What can hang from each mark:
K117: K710
K710: K117
K107: K539
K539: K107
K773: K133 K642
K170: K133 K978
K642: K773
K133: K107 K117 K170 K773
K978: K170

In the rows, zero is written as 128.
Known rows, with every way that one mark hangs from another:
(K773 K133 K642): [165 194 130 165 134 132 109 142  79 136 138 116 116 135  65 128 148 143
 124 160 101 175 134  96 164  94 149 132 125 125 141 150 129 146 144 109
  53 184 157 103 123 183 141 103  97 119  98 110 186 163 127 147  98  97
 148  80 125  89]
(K170 (K133 K117 K773) K978): [160 202 140 174 133 159 111 112  91 100 162  95 147 116 156 123 144 164
 114 123 115 125 149 121 152  86 174 132 139  97 145 140 106 165 179 104
  47 187 132 107  77 157 137 141  85  87  80  75 150 113 109 138 135 112
 154 101 141 120]
(K978 (K170 K133)): [141 203 150 183 113 160 113 163  90 132 123 125 128 134 152 148 160 137
 108 151  77 146  86 135 154  69 153 139 148 121 138 174 131 155 126  95
  48 200 143 112 100 175 152 113  96 145  92  95 193 120 101 137  95 104
 134 114 126  89]
(K539 K107): [181 170 133 187 110 150 116 171  95  83 121 114 135 125  89 131 144 133
 139 149 130 155 104 115 139  80 183 132 153 159 157 135 134 171 151 111
  63 135  95 112  90 180 167  69  90 166  87 101 162 172 111 148 102 105
 112  82  91  93]
(K978 (K170 (K133 K107 K117 K773))): [118 183 167 176 131 138 125 177 119 116 128 129 125 124 159 142 153 145
 125 134 129 125 112 133 163  77 136 138 130  98 125 165 127 157 130 106
  51 133 158 101  77 155 146 164 100 108  66  88 113  79 114 152 127 109
 134 106 158 100]
(K133 K170 (K773 K642)): [170 175 154 162 138 118 116 137 132 101 137 119 141 111  76 125 140 159
 138 150 132 125 138  89 137 131 114 136 122 126 140 150 108 113 168 126
  59 155 146 109  91 158 145 104  90 131  68 105 162  95  98 141  90 101
 135  86 101 108]
(K642 (K773 (K133 K117 K170))): [152 186 134 153 125  99 125 173  94 146 126 120 156 117  53 135 149 124
 122 177 159 157 142 117 179  76 141 127 135 110 120 130 125 136 171  96
  62 160 152  79  78 157 132  94  94 115  81 103 158 113 107 167 153  90
 146  92 119 100]
(K170 (K133 (K773 K642))): [184 199 144 185 138 150 111 131  94  87 142 128 132 122 125 120 153 152
 125 149  72 141 135 111 157 101 145 138 123 113 149 149 113 145 166 106
  45 183 155 121 106 177 153 123  93 126  91  96 178  91 116 135  84 109
 130  90 133  95]
(K133 K107 K170 K773): [151 155 157 163 138 107 126 161 126  95 140 110 142 122  77 122 143 160
 158 152 153 106 140 107 160  92 117 117 117 111 122 148 119 125 152 144
  64  90 142  89  68 156 137 102 101 103  62  97  68 102  96 129 129 110
 132  95 145 114]
(K170 (K133 K117 K773)): [168 193 146 189 130 132 117 134  95  97 141 126 153 114 148 120 146 155
 129 137 117 119 125 112 154  94 161 145 120  98 138 128 121 155 186  98
  51 139 148 105  87 159 153 146  95  94  90  87 142  78 134 147 104 108
 134  99 125 100]
(K117 K710): [173 188 141 187  93 125 121 159  85 113 126 105 160 123  86 131 143 168
 115 161  99 138 115  79 154  98 160 160 132 134 157 138 146 158 153  97
  68 187 113 113 118 170 156  83 107 143 120  96 172 169 125 167 109 101
 135  99 123  90]
(K710 K117): [144 149  91 182  84 116 108 158  70 109 133 129 148 140  99 147 150 182
 102 129  82 147 118 111 147 111 158 150 135 142 148 155 138 156 182  96
  60 147 130 101  93 173 155  95  89 109  81  96 174 174  93 140  95  98
 135  82  76 103]
(K773 (K133 K107) K642): [151 176 133 159 145 125 116 159  93 128 145 114 106 141  62 125 151 141
 140 157 109 171 139 106 183  74 133 122 117 118 133 155 133 153 125 125
  53 143 164  96 118 185 137 116 102 100  88 108 132 158 124 146 119 104
 133  77 171  93]
(K107 K539): [198 146 119 211 107 145 114 149 103  99 122 128 139 131  86 135 140 174
 120 150  77 148 123  82 165 107 175 162 150 150 149 120 117 169 156 107
  50 165 136  97 112 186 150 103  99 123  90  83 197 210 125 143  84 103
 152  88 105  97]
(K978 (K170 (K133 K107))): [127 185 153 174 119 157 118 178 102 122 127 124 119 139 145 148 162 136
 121 151  82 143  96 142 171  57 141 131 140 117 133 178 134 160 111 104
  48 166 149 106  95 178 148 128  99 127  80  92 145 116 102 138 112 108
 123 112 162  93]
(K170 (K133 K773)): [184 204 144 193 127 144 110 132  73  91 139 124 143 124 139 122 153 159
 124 151  84 129 133 116 158  88 164 133 126 111 142 140 115 149 170 107
  51 177 144 112  96 172 151 105  98 127  97  93 164 103 116 125 100 111
 136  99 122  97]
(K642 (K773 K133)): [160 196 120 169 121 121 122 173  48 124 120 127 140 126  59 135 156 128
 110 186 118 181 164 118 186  58 156 129 143 124 133 137 120 152 158  99
  59 198 146  88  89 168 137  72 102 142  97 106 177 162 100 151 160  94
 148  84 122  91]
(K133 K117 K170 K773): [152 164 157 168 129  96 125 141 135 113 135 114 168 104  99 126 131 159
 142 134 185  99 129  92 136 122 133 143 117 107 127 125 120 124 190 115
  68 105 141  92  68 137 144 137  91  94  63  93 113  80 118 158 115  98
 138  97  92 115]
(K133 K117 K170): [151 157 138 159 118 109 122 143 135 129 135 109 170 116  96 136 134 147
 137 144 151 117  98 101 150  99 139 145 125 122 131 135 137 133 175 102
  65 113 131  93  83 156 146 133  85  85  74  91 147 110 123 162  94  95
 117 103 103 108]
(K642 (K773 (K133 K107 K117 K170))): [139 172 138 148 133  97 132 190 106 140 130 119 146 123  53 135 150 123
 133 176 163 154 147 126 195  61 129 120 129 105 116 133 130 140 153 111
  63 126 158  74  73 160 128 105  99 100  74 101 111 110 106 166 162  94
 133  89 156 103]

Rows:
[160 194 141 142 139 136 103 127 111 158 158  88 123 132  55 128 146 144
 128 150 118 156 127 104 157 104 142 113 135 120 134 159 118 129 147 122
  54 193 150 101 111 179 121  83  84 112  82 107 185 146  99 135 108  99
 154  90 136 105]
(K773 (K133 (K170 K978)) K642)
[138 165 137 153 147 113 122 160 113 133 144 115 116 132  68 126 143 138
 143 144 142 162 136 106 185  83 131 136 110 107 130 144 138 158 137 116
  55 114 166  90 109 174 137 156 101  68  78 100 108 136 145 166 121 100
 129  77 174  98]
(K773 (K133 K107 K117) K642)
[152 199 145 152 117 107 126 170 102 155 136  97 158 114  46 134 146 135
 109 169 159 150 145 109 176  87 146 125 139 106 128 133 127 140 168  97
  65 186 138  85  82 154 122  81  96 121  86  97 159 120 101 178 166  93
 159  95 140 106]
(K642 (K773 (K133 (K117 K710) (K170 K978))))
[145 161 153 141 154 138 119 147 145  95 157  91 127 121  68 124 140 164
 148 135 137 125 167 104 161 105 106 114 123 115 135 168 102 131 138 150
  54 140 140 100  74 159 125 118  85  96  49  92  97 116  79 129 135 111
 135  85 168 128]
(K133 K107 (K170 K978) (K773 K642))
[163 168 142 177 123 103 136 200 103 132 124 121 143 120  37 130 148 143
 119 168 147 158 153 102 202  85 146 142 132 110 127 116 131 168 151 102
  61 140 157  78  93 165 132 111 113 111  86  91 126 145 129 184 166  99
 155  82 167  97]
(K642 (K773 (K133 (K107 K539) (K117 K710))))
[165 187 144 152 137 119 108 142 116 154 146 109 125 131  49 127 148 138
 139 161 115 154 112 101 157 109 133 120 124 120 131 151 129 122 150 118
  56 173 161  99 119 181 135  89  92 121  87 114 180 122 115 146  84  97
 144  88 126  94]
(K773 (K133 K170) K642)
[156 161 156 158 143 103 124 137 160 108 138 121 156 101  87 125 129 154
 142 133 172 113 133  87 138 140 112 151 112 109 137 136 116 119 184 113
  61 113 152 103  80 142 144 154  86  92  54  97 136  64 120 168  94  97
 130  86 102 113]
(K133 K117 K170 (K773 K642))
[123 183 168 175 113 138 126 184 131 135 128 118 134 127 148 146 153 143
 121 141 109 129  85 128 168  77 138 146 130 103 133 165 145 163 120  96
  54 143 149 105  98 164 149 147 105 111  80  87 131  89 124 168 116 107
 126 114 176  94]
(K978 (K170 (K133 K107 (K117 K710))))
[136 182 165 148 127 103 121 156 129 173 161  71 144 127  61 126 140 153
 144 137 178 114 114 104 173  92 148 113 121  93 115 134 144 147 145 127
  69 119 139  78  92 158 119 104 104  70  81  91  81 126 122 167 149 106
 157 104 177 113]
(K773 (K133 K107 (K117 K710) (K170 K978)))
[156 189 124 164 129 177 109 133  81 100 164  87 128 143 139 129 158 155
 123 142  64 144 138 139 182  42 163 115 142 115 144 166 121 173 134 120
  43 186 129 106  91 187 132 118  85  87  91  77 140 153  96 116 131 121
 128 105 193 114]
(K170 (K133 K107) K978)
[121 181 168 171 138 144 124 175 138 113 129 132 117 124 145 141 152 140
 125 132 118 133 112 132 162  89 122 144 126  99 132 171 123 156 126 105
  47 142 163 108  86 157 148 170  97 108  63  89 127  72 116 160 114 108
 127  99 163 100]
(K978 (K170 (K133 K107 K117 (K773 K642))))
[125 144 136 139 131 127 125 150 150 123 153  81 151 125  97 136 136 151
 147 130 158 117 123 121 171  70 129 124 127 111 126 151 129 150 145 125
  59  97 127  84  65 157 127 149  82  48  56  78  79 131 102 152 140 106
 117 103 173 129]
(K133 K107 K117 (K170 K978))
[162 110 144 172 129 109 130 171 181 121 137 112 150 123  72 134 132 158
 156 131 152 107 103  97 179 104 131 146 124 118 123 124 131 148 149 125
  57  59 152  76  85 169 138 156  95  53  56  76  89 128 132 164 100 107
 122  96 156 115]
(K133 (K107 K539) K117 K170)
[171 188 148 178 141 138 116 131 119  92 143 130 143 113 139 120 145 152
 128 133 106 133 132 109 157 108 142 149 114 103 146 138 117 151 180  97
  46 151 160 114  99 165 154 161  91  95  83  89 162  68 134 156  87 106
 125  88 132 100]
(K170 (K133 K117 (K773 K642)))
[167 204 141 174 113 160 113 123 101 124 160  82 155 122 144 129 145 165
 105 129  93 128 119 113 159  86 177 142 140 107 153 143 130 172 165  90
  51 200 119 111  99 168 139 128  87  91 102  74 173 124 122 160 120 110
 143 110 163 110]
(K170 (K133 (K117 K710)) K978)
[154 178 147 146 140 106 114 141 137 161 146 108 134 121  59 127 140 133
 140 147 154 144 108  97 159 117 130 132 117 110 126 140 132 126 160 109
  57 138 164  93 110 168 135 130  89  88  77 106 157 101 129 168  92  94
 139  89 128  98]
(K773 (K133 K117 K170) K642)
[130 196 166 184 123 143 119 161 111 124 124 129 134 118 161 142 151 144
 113 136 123 126 106 128 147  93 148 146 137 104 132 158 123 154 147  93
  51 164 151 107  82 152 151 147  98 126  74  92 156  85 111 156 114 103
 141 108 120  97]
(K978 (K170 (K133 K117 K773)))
[168 211 157 181 122 149 115 120 106 112 158  87 154 113 144 119 143 174
 110 125 118 114 140 104 152 109 173 138 132  96 149 139 116 166 179 100
  52 188 125 113  88 154 136 132  92  96  93  74 148 102 117 155 134 113
 160 104 155 116]
(K170 (K133 (K117 K710) K773) K978)
[143 179 126 160 133 165 117 136 105 107 162  87 138 133 151 129 149 152
 126 127  96 137 133 137 181  45 163 126 134 104 143 154 126 178 147 110
  44 154 132 100  81 174 133 157  84  54  79  71 119 132 113 136 139 116
 124 105 195 119]
(K170 (K133 K107 K117) K978)
[138 137 161 149 153  96 133 160 181  96 143 118 141 110  78 123 132 153
 162 131 178 110 139  97 162 116  90 139 103  99 127 145 121 128 159 134
  60  65 160  92  73 145 139 175  92  64  41  93  63  63 119 165 118 105
 113  82 159 119]
(K133 K107 K117 K170 (K773 K642))
[142 207 163 185 120 151 114 161  90 119 122 129 124 125 156 141 157 146
 111 146  99 134 108 129 145  87 150 135 141 113 134 169 119 148 138  99
  50 192 149 113  90 163 152 117  99 152  81  96 171 100 100 136 111 105
 148 109 120  94]
(K978 (K170 (K133 K773)))
[143 166 133 147 120 132 118 125 131 132 148  85 164 116 104 137 133 152
 127 131 151 122 113 110 146  96 151 137 140 122 137 143 126 141 171 107
  60 149 118  95  72 154 136 130  76  77  70  82 148 137 103 152 120  99
 134 107 119 122]
(K133 K117 (K170 K978))
[157 157 139 163 132 101 132 189 122 141 127 120 142 123  35 134 149 132
 131 168 156 149 144 114 198  81 135 128 134 108 116 122 122 148 155 113
  58 122 166  70  79 165 125 110 101  96  67  93 125 123 113 169 153  98
 147  86 156 103]
(K642 (K773 (K133 (K107 K539) K117 K170)))
[150 184 133 162 137 118 116 143 103 139 141 118 127 126  76 127 141 141
 128 146 132 167 127  98 166 104 147 144 119 115 137 137 132 153 158 101
  54 153 159  98 116 171 143 141  95  94  86 104 167 137 144 167 104  94
 139  79 130  93]
(K773 (K133 K117) K642)
[146 176 151 150 125  89 135 196 116 147 131 111 153 118  39 130 149 127
 131 175 166 145 140 113 194  76 127 125 124 100 119 133 137 140 156 108
  67 130 152  77  82 158 126  95 105 107  79 100 109 103 112 180 166  97
 136  92 165  99]
(K642 (K773 (K133 K107 (K117 K710) K170)))
[146 178 146 134 148 133 110 146 121 151 163  85 110 140  43 127 149 140
 142 150 122 153 131 114 180  86 124 104 127 113 127 166 123 135 124 138
  53 153 156  92 104 181 120  98  91  92  72 103 128 141 100 136 123 106
 142  87 180 110]
(K773 (K133 K107 (K170 K978)) K642)
